Known rows, with every step that occurs:
moto, vuzet, zadet, rivez, lobud, tizi: [ -6  -7  18  23  28 -12  31   7  68   5  24  33 -17  -5 -51 -11  12  -4
  -6  -8 -13 -18 -38   9 -11   2   0 -55 -16  33  23 -19  22 -23]
roboni, netov, tizi, zadet: [-23  16  39  27  16 -16  22  25  61 -16  -6 -36  -4   1   1  22   7 -16
  19 -34 -12  35 -30   3  29 -10  28 -15  -2  16  -3 -41   6 -26]
tizi, zadet, rivez, lobud: [  4 -12  38  -4  46  -1  11  16  18 -24 -11 -14 -16   3 -31  -7   2   7
 -24 -22  -4  -2 -23  12  31  22  18 -27  -6  -1   0 -44  33  -7]
zadet, tizi, netov: [-21  14  15   9  -6 -10   3  14  30 -17 -15   7  -6   6  17   7  -4 -16
  47 -61 -31  -4 -21  -3  11  11  15  12  10 -13   4  -1 -45 -23]
lobud, tizi, netov, rivez: [-18   4 -17  43  10 -18  -6   6  47  -6   3  19 -13   5   5   1  12  -7
  21 -23 -47 -15 -13  -7  47  -2   6 -31 -19   8   9 -18 -26 -21]
zufa, gozuk: [ -3  -6 -38   1  20 -25  -7  15 -12   3  14  19  -7  -8 -40  -8   8  10
  -5 -20 -23   7  -3 -10  25   4  -7 -11 -13 -25  11  10  15  -7]
zufa, gozuk, zadet: [  5   0 -58  -2  -2 -25  -1  25 -28   8  44  32  -6 -10   1  -8   8   7
 -19 -30 -18 -22  -9  -9   4   9   3  16  -4 -36  16  13  40 -25]
roboni, netov, tizi, zadet, gozuk, zufa: [-21  14  46   4  -4  -5  -2  50  57 -11  18   9  -4 -11  10  14   4 -30
   1 -34 -15  49 -16  -1  15 -15  22   8 -22   5 -10 -35  24 -25]
zadet, gozuk: [ -2 -14 -13 -27   3   4  -6  26  -5  -5  41  31   4 -18  10 -18   2  10
 -21 -14 -10 -10  11  -6  23   4  -5  25 -11 -22   6   4  11 -22]
lobud, tizi, zadet: [-23  17 -17  17  21   0  23 -15  56  -1   8   3  -8  16 -14   2  10 -14
 -11   2  -9   9 -24   5  23 -15   3 -23  -1  28  11 -19  -4 -19]
roboni, netov: [ -5   4   1   6   7 -22  20  49  26 -17  -4 -18   2 -13  -5   8   6   3
  19 -21 -15   9  -9  -8  39   2  17 -31 -15  -8   7 -13   8 -27]
rivez, zadet, gozuk, zufa: [  1  -6  -1 -25 -17  16  -2  56 -22  11  59  38   4 -27   5 -14  -8  -3
 -48 -26  -6  24  18  -6  -8   0   1  38 -20 -21   1  17  33 -22]
lobud, tizi: [-20  10 -38   8   7  -4  24  -2  31   3   7  -5  -3   5 -11  -3   9 -13
  12   6 -18   5  -6   0  20 -10  10 -20 -13  19  23  -2 -16 -18]
moto, vuzet, zadet, rivez, netov, tizi: [ -7   7  37  49  20 -13  31  21  79  -3  39  29 -13 -14 -16   7  10  -4
  -1 -37 -14  15 -35   4 -45   2   6  -5 -15  34   9 -37  10 -36]
tizi, lobud: [-12 -12 -16  -5  22   4  17   6   5 -19  -5  -5  -4 -10 -12  -9 -10  11
  24 -28 -14   0  -8  -1  -8  10   7  -2   7 -19  -3  17  18  -3]
rivez, lobud, tizi, netov, roboni: [-22   1  24  33   8  -2  21  26  17  -1 -29 -31 -17  -1  -4 -11  12 -15
  46  -7 -36 -37 -23   1  33   5  19 -49   7 -10  17 -20  15 -14]
roboni, netov, tizi: [-21  10  19  20   4 -21  23  36  40 -13  -7 -43   0 -10   2  18   5 -14
  40 -30 -21  32 -14  -2  24  -7  33 -13 -13   7   9 -26  -6 -23]
rivez, zadet, gozuk: [  2 -10 -16 -22  -3   8  10  39 -26  10  62  21   6 -21   8 -19  -4  15
 -45 -33  -6  -6  12  -3  21   3   0  28  -3 -26   3  14  18 -26]
rivez, netov: [ -1  14  -5  24   9  -8  37  42  21 -16   4   2  -5 -14   2   3   8   6
   9 -25 -13  -1  -5  -5  -1  12  11  -5  -9   1  12 -18   9 -23]
vuzet, zadet, tizi: [-18  11  14 -19   8  -5  18   2  28  -4  20  -6   3   5  -5   3   1 -14
 -11 -41 -12  16 -27   8 -21   3   7   7  22   3  20 -15   0 -36]
moto, vuzet: [ -5  -5  14  28  13  -6  21  11  45  -3  17  32  -3 -17 -28   3   1  13
  18  -6  -4   0 -13  -7 -10   4 -15 -13 -13  22   9  32  -5 -18]
moto, vuzet, zadet, rivez, lobud, tizi, netov: [-14  -1  24  46  18 -19  22   9  83   0  17  50 -22  -6 -34 -10  13  -6
  14 -26 -25 -38 -49   4  -7   7  -2 -58  -8  26  15 -26  18 -26]
roboni, netov, rivez, zadet: [ 10  -7  15  16  15 -27  12  65   5  -9  20 -20   0 -14 -10   6   5  19
 -15 -43 -27  18   1  -7  58   4  20 -38 -23 -15  -1 -12  11 -28]
lobud, tizi, zadet, vuzet: [-22  20 -26  15   8  -2  29 -16  58  10  14  27  -7  19  -4  17  12  -8
   1  -3 -18   5 -14   7  31 -10   0 -22   2  11  11 -10 -10 -18]
lobud, tizi, netov, rivez, zadet: [-15   6 -19  45   4 -14   4  17  31   6  20  15 -12   3   5  -2   8  -3
   4 -36 -43 -11 -11  -5  44  -3   8 -27 -13   4   6 -11 -20 -23]
lobud, tizi, zadet, rivez: [-12   7 -18  13  31  -5  11  -7  51  -9  12   6 -13  19 -17   0   7 -12
 -23  -8 -15  14 -20   8  31  -7  15 -19 -17  21   6 -39 -13 -21]
roboni, netov, rivez: [  6  -9  19  15  21 -31   1  54  24 -21   0 -15  -1 -11  -9   9   9  14
   6 -30 -31  15  -1  -9  61   5  16 -41 -30 -11   2 -20   7 -25]
vuzet, zadet, rivez, lobud: [  3 -18  25 -14  33  -7  14  21   9 -11  11 -14  -9 -10 -28 -14   5   4
 -31 -22 -10 -10 -23  12  -1  22  13 -27   0  -4  21 -49  54 -24]
gozuk, zufa: [ -8   1   9  -6  -4   7  -2  36   7  -8   3  12   0 -17  -9   6  -6 -15
  -2  -3  -9  44   9  -6 -24   5   2  14 -26   4  11   6  23 -13]

Rows:
[ -8  -5   9 -31  -8   9 -13  33  15   6  59  50   4 -23   4 -12   2 -12
 -55 -14  -7  19  -2  -3 -31  -3 -14  27  -6  -9  11 -15  61 -36] => vuzet, zadet, gozuk, zufa
[ -3  -8   1 -33 -14  12 -18  45  -1  -3  39  49   2 -25   7 -12  -3 -10
 -24 -10 -11  22  18  -8  -6   1  -5  35 -29 -18   3   8  28 -18] => zadet, gozuk, zufa
[-29  -4   7   9  18   6  18  -7  20 -13  -8 -32  -6  -7  -3   2  -9  -9
  44 -32 -20  26 -13   5 -18   1  23  18   6   1   0   1   2   0] => netov, tizi, lobud
[-24   3  13  18  11 -16  26  31  42 -20 -16 -38  -4 -10  -1  10  -2 -11
  59 -43 -25  25 -20   0  10  -5  37 -15  -5  -7  -4 -14   6 -11] => roboni, netov, tizi, lobud
[-20   7  37  20  -5  -2  -4  31   9 -11 -14 -24  -6   6  31   7  -4 -15
  46 -54 -40   0 -17  -4   9   7  17  15  17 -31  -1  -4 -38 -34] => zadet, tizi, netov, roboni
[ 10  -4   7  16   3 -29  17  65   8   0  25   2   0 -11  -1  18   8  24
  -3 -48 -36  13  10  -6  63   9  18 -34 -22 -31   0  -3   5 -27] => roboni, netov, rivez, zadet, vuzet
[ 18 -14 -38 -13  15 -28  -3  40 -38  -2  28  22 -18 -10 -19 -20   8   7
 -19 -39 -23 -34 -12   1  17  26  22  -4 -18 -45  17 -11  52 -14] => zufa, gozuk, zadet, rivez, lobud
[-10   4   9  19  28  -7  27  20  41 -17  22  -6 -14  -8   1  -2   3  -8
  -4 -56 -23  15 -30  10 -43  10  29   8   2  -1   1 -61  33 -28] => vuzet, zadet, rivez, netov, tizi, lobud
[ -6 -13  20  27  21  -7   5  37   8 -11 -22 -29 -22   2  -6 -13   9 -11
  28 -19 -43 -26 -16   4  41  14  31 -40 -15 -19  11 -42   4 -19] => zadet, rivez, lobud, tizi, netov, roboni
[  3   6 -39  -9 -27  -5  23  25  -9   8  47  32   4  -8  51  13   2  11
   0 -26 -14 -29   4   0  -2  21   9  34   5 -31  18  18  25 -36] => gozuk, zadet, vuzet
[  1  -3  19   2  14 -22  17  58  12 -19   3 -18  -6  -4 -11   4  -6   8
  18 -79 -38  20 -11  -1  43   5  35 -29 -11 -31 -12   3  -9 -17] => roboni, netov, rivez, zadet, tizi, lobud
[ 16  -6  16  25  23  -5  12  63  -5 -19   8 -28 -11  -9  13   0   6   8
  -5 -28 -30  11   3  -3   6  15  26   4 -23 -26   1 -44   5 -34] => zadet, rivez, netov, roboni
[ -3   6  26  21  22 -29  25  40  57  -9 -15   1 -16   9 -25  15  22   4
  17 -23 -37  -8 -17   6  88   3  22 -81 -21  -6   7 -33  19 -12] => roboni, netov, rivez, lobud, tizi, zadet, vuzet
[-12   3  -4 -16   5   7  33  21  -8  -5  11 -15  -3   0 -10  -6 -18   0
  14 -68 -16  14 -11   6 -11   7  24  16  16 -23  -3  28 -17 -10] => rivez, zadet, tizi, lobud
[-26   9  -8  45  -1  -4   5  18  29   4  -3 -12  -9   5  22   0  10 -16
  32 -10 -40 -15 -16  -7  21  -9   8 -19   3  -8   8 -17 -16 -32] => lobud, tizi, netov, roboni
[ -6  14   3  40  29  -2  24  27  46  -9   9 -13 -18  17   4   2  15 -13
 -17 -14 -26  12 -21   5  19  -8  23 -19 -15   7   0 -56  -3 -33] => lobud, tizi, zadet, rivez, netov, roboni
[-11  -7  27  25  22  -9   9  27  24  -1   6 -17 -18   2  -4 -14  13 -13
  -8 -23 -37 -27 -35   8   9   9  18 -40   8 -13  17 -62  39 -36] => vuzet, zadet, rivez, lobud, tizi, netov, roboni
[ -6  -5  28   1  -7   4  -2  28  55  11  65  87  -1 -28 -16  -8   3  -4
 -34 -11  -2  10 -15  -6 -48  -7 -29  11 -17  14   6  16  48 -33] => moto, vuzet, zadet, gozuk, zufa
[-14   8  28  21 -10   2  12  43 -12   4  12 -29  -4   1  28   3  -9  -7
  15 -67 -32   3 -15  -2   7   7  19  20  23 -34  -3   5 -28 -35] => rivez, zadet, tizi, netov, roboni
[-10   2  32  48  27 -10  34  16  80 -10  31  35 -18 -15 -21   1   3   0
  14 -51 -19   7 -41   5 -58   3   9  -6  -7  22  -3 -25  21 -26] => moto, vuzet, zadet, rivez, netov, tizi, lobud
[ -1 -12  -7  -6  29  -9  21  20  11 -12 -14 -18 -17   1 -33 -15   6  -7
  10  -6 -23 -11  -8  11  37  14  32 -45 -28   4  24 -32   2  -4] => zadet, rivez, lobud, tizi
[ -6  -6  29  14  43  -9  14   4  31 -11 -12 -12 -18   9 -38  -5  14   1
 -11  -5 -23  -7 -18  10  57   5  12 -60 -14  18  14 -28  21  -2] => netov, rivez, lobud, tizi, zadet
[  8 -14  41   8  27 -30  13  62  15 -25 -22 -29  -8 -14 -30   0  11  13
  18 -27 -30  -5  -8  -2  71  15  26 -69 -26 -14   9 -24  29 -12] => roboni, netov, rivez, lobud
[  2 -12  20  21  25 -12  11  12  56  -1  43  42  -7 -13 -30  -3   4  11
 -22 -20  -7   2 -27   1 -26   7 -13 -15 -12  20   9 -10  17 -36] => moto, vuzet, zadet, rivez
[  0  10 -46 -17  -9 -24   1  23 -21   5  34  32  -7   3   4  -5   4  -8
  -1 -54 -24 -11 -15  -3   1   8  15  26   0 -38  17  18   5 -26] => zufa, gozuk, zadet, tizi
[ -7  -6   1  -7  30  -9  24  10  27  -2  13  -8 -13   0 -33 -15  12 -10
 -23 -11 -17 -13 -27  14   5   9  19 -44  -6  10  28 -53  38 -24] => vuzet, zadet, rivez, lobud, tizi
[ -8  -9  -5 -28   6   1  -1  16  13   4  63  35   6 -16   8 -17   7   5
 -52 -19  -6 -12 -10   0  -6   0 -14  17  10 -13  13 -19  45 -39] => vuzet, zadet, gozuk
[ -7   9  18  22  21 -11  25  25  41 -10  30  -9  -9  -7   3   4  10  -9
 -20 -42 -20  21 -24   8 -29   8  26   8  -5  12  14 -72  23 -39] => vuzet, zadet, rivez, netov, tizi
[ -4   5 -53 -19  -3 -19   4  17 -21  -2  27  35 -12   2   1 -11  -3  -5
  15 -67 -29 -16 -21  -2 -14  10  19  27   7 -52   6  29  16 -15] => zufa, gozuk, zadet, tizi, lobud
